Each row was made from one path, in order. Every step used is in the known rows, and no mark comes twice. Write each row's path.
Known rows
zofo -> vorag: [ -3 -14   8  10 -16 -10   1 -10   6  36  -2   2 -24 -15  -8  19  31]
begak -> dodaf: [-12  -6  -3   7 -15   7   7   1  21  15   1   0   6  -2  -4  25 -26]
dodaf -> rosu -> vorag -> zofo: [ -8 -26  46  -2  35  21  -8   6   7 -15  20 -26  -7  -1 -18  16  19]
rosu -> dodaf -> begak: [-28  -8  30  25 -10  -4  10  12 -43 -45   6   2  41   6   8  43  -2]
zofo -> vorag -> rosu: [ -5 -17 -15  26   2 -21  20 -17   4  14  24  14 -32  -9  -6  30  38]
rosu -> begak -> dodaf -> zofo: [ 16  13  20 -14 -20  14 -36 -16  14  18  11  11  32 -33  13   9 -52]
vorag -> rosu: [  2  -4 -21  17  14 -11  19  -8  -1 -21  26  12  -9   4   0  12  11]
begak -> dodaf -> beful: [-40  -3 -34   3 -13   8  22  32  -2 -22  -3   6  21 -17 -10  13   1]
rosu -> dodaf: [ 17   1  22   7 -22  -5   4   5  -9  -6   0   5   9  -1  -1  49  -3]
dodaf -> vorag -> rosu: [ 19  31 -18  -9  34 -14 -23 -14  23  18  28  22  11 -42  -6   4  -1]
rosu -> begak -> dodaf -> vorag -> zofo: [ 21  42  54 -20  16   8 -42 -10  26   0  22  -3  13 -58  -8  27 -29]
vorag -> zofo: [ -5  -8  33  -3  11   6 -17   5  12 -45   6 -25  -7  -4  -4   7  16]
beful -> dodaf -> zofo: [ 66  17 -13  -1 -12  11 -84   8  33 -56  -9   0   3 -22  23 -13 -37]
dodaf -> zofo -> vorag -> rosu: [ -2 -18 -13   6  -4 -13 -24 -21  26  16  20  14  -7 -27   2  14  27]
beful -> dodaf -> vorag -> zofo: [ 71  44  27  -8  25   4 -85  12  48 -64   4 -14 -14 -50   1   4 -17]
vorag -> rosu -> dodaf: [ 16  -3   3  22  -9 -16  20  -2  -9 -21  23  15   0   3   0  63   9]
dodaf -> begak -> rosu -> vorag: [-46 -23  40  -5  26  24  17   4  16  37   2   1  11 -23 -10  19  -7]
begak -> rosu -> dodaf -> vorag: [ 15  45  54 -23  32  -2 -30  -5  34  76   1  34   3 -74 -22  39  -6]

Write each row's path
[ 12 -15  10  31 -22 -23  19 -10  -3   6  21  17 -19 -11  -6  78  33]
zofo -> vorag -> rosu -> dodaf
[ 20   8  15  27  -9 -20  30 -28 -39   3  40  27 -30 -21   1  33  20]
zofo -> vorag -> rosu -> begak
[  0 -15  61  12  29  29 -29  22  35 -62   4 -23 -25 -26  -3  27  -8]
beful -> dodaf -> begak -> rosu -> vorag -> zofo
[ 21  -6   3  -5 -12  -5 -36  -9  18 -11  16  14  32 -19  11  39  -7]
vorag -> rosu -> dodaf -> zofo
[ 26  21   7  18   2 -12  33 -18 -41 -23  43  26 -13  -7   8  18  -4]
vorag -> rosu -> begak
[ 52  -5   4  23  17  18 -21  15   0 -19  12  -1 -28   3  -5  14 -19]
beful -> dodaf -> rosu -> vorag
[-48 -26  69  -7  36  28  -2  10  31 -14   7 -24   2 -23 -13  23  10]
dodaf -> begak -> rosu -> vorag -> zofo
[ -8   4  55   5   9  -1  14   3   9  34  -2  24 -18 -26 -16  54   9]
begak -> rosu -> dodaf
[  0 -25  36 -18   3  23 -18   6  44 -24   5 -40   2 -10  -5  26   2]
rosu -> vorag -> zofo
[ 16  26  41  25  26  -3  24 -11 -80   2  36  30 -15  -1  -7  -6   5]
dodaf -> rosu -> begak
[ 36  39  26 -21   5  -7 -41  -2  19  35   3  17  27 -52  -8  39 -14]
rosu -> dodaf -> vorag
[ 16  12   6  -5 -10   5 -24 -21  11   4  31  21  26 -28  14  19 -44]
vorag -> rosu -> begak -> dodaf -> zofo
[-21  -3  11  25  30   5  16   1 -20  26  19  17  -9  11 -18   7  -3]
begak -> dodaf -> rosu
[-17 -11 -24  27 -20 -18  32  21 -24 -35  15  21  -2 -21 -14  61  55]
zofo -> vorag -> rosu -> dodaf -> beful
[ -8 -20   6  -8 -28   4 -40 -18  47  54  -4   1   7 -35   0  22  -6]
begak -> dodaf -> zofo -> vorag
[ 43 -12  35  17  29  23 -35  19  15 -64  16 -25 -32   1  -7  20   0]
beful -> dodaf -> rosu -> vorag -> zofo
[ -6 -11  51  -6 -12  -3 -35 -14  36  69  -8  22 -13 -58 -11  45  22]
begak -> rosu -> dodaf -> zofo -> vorag
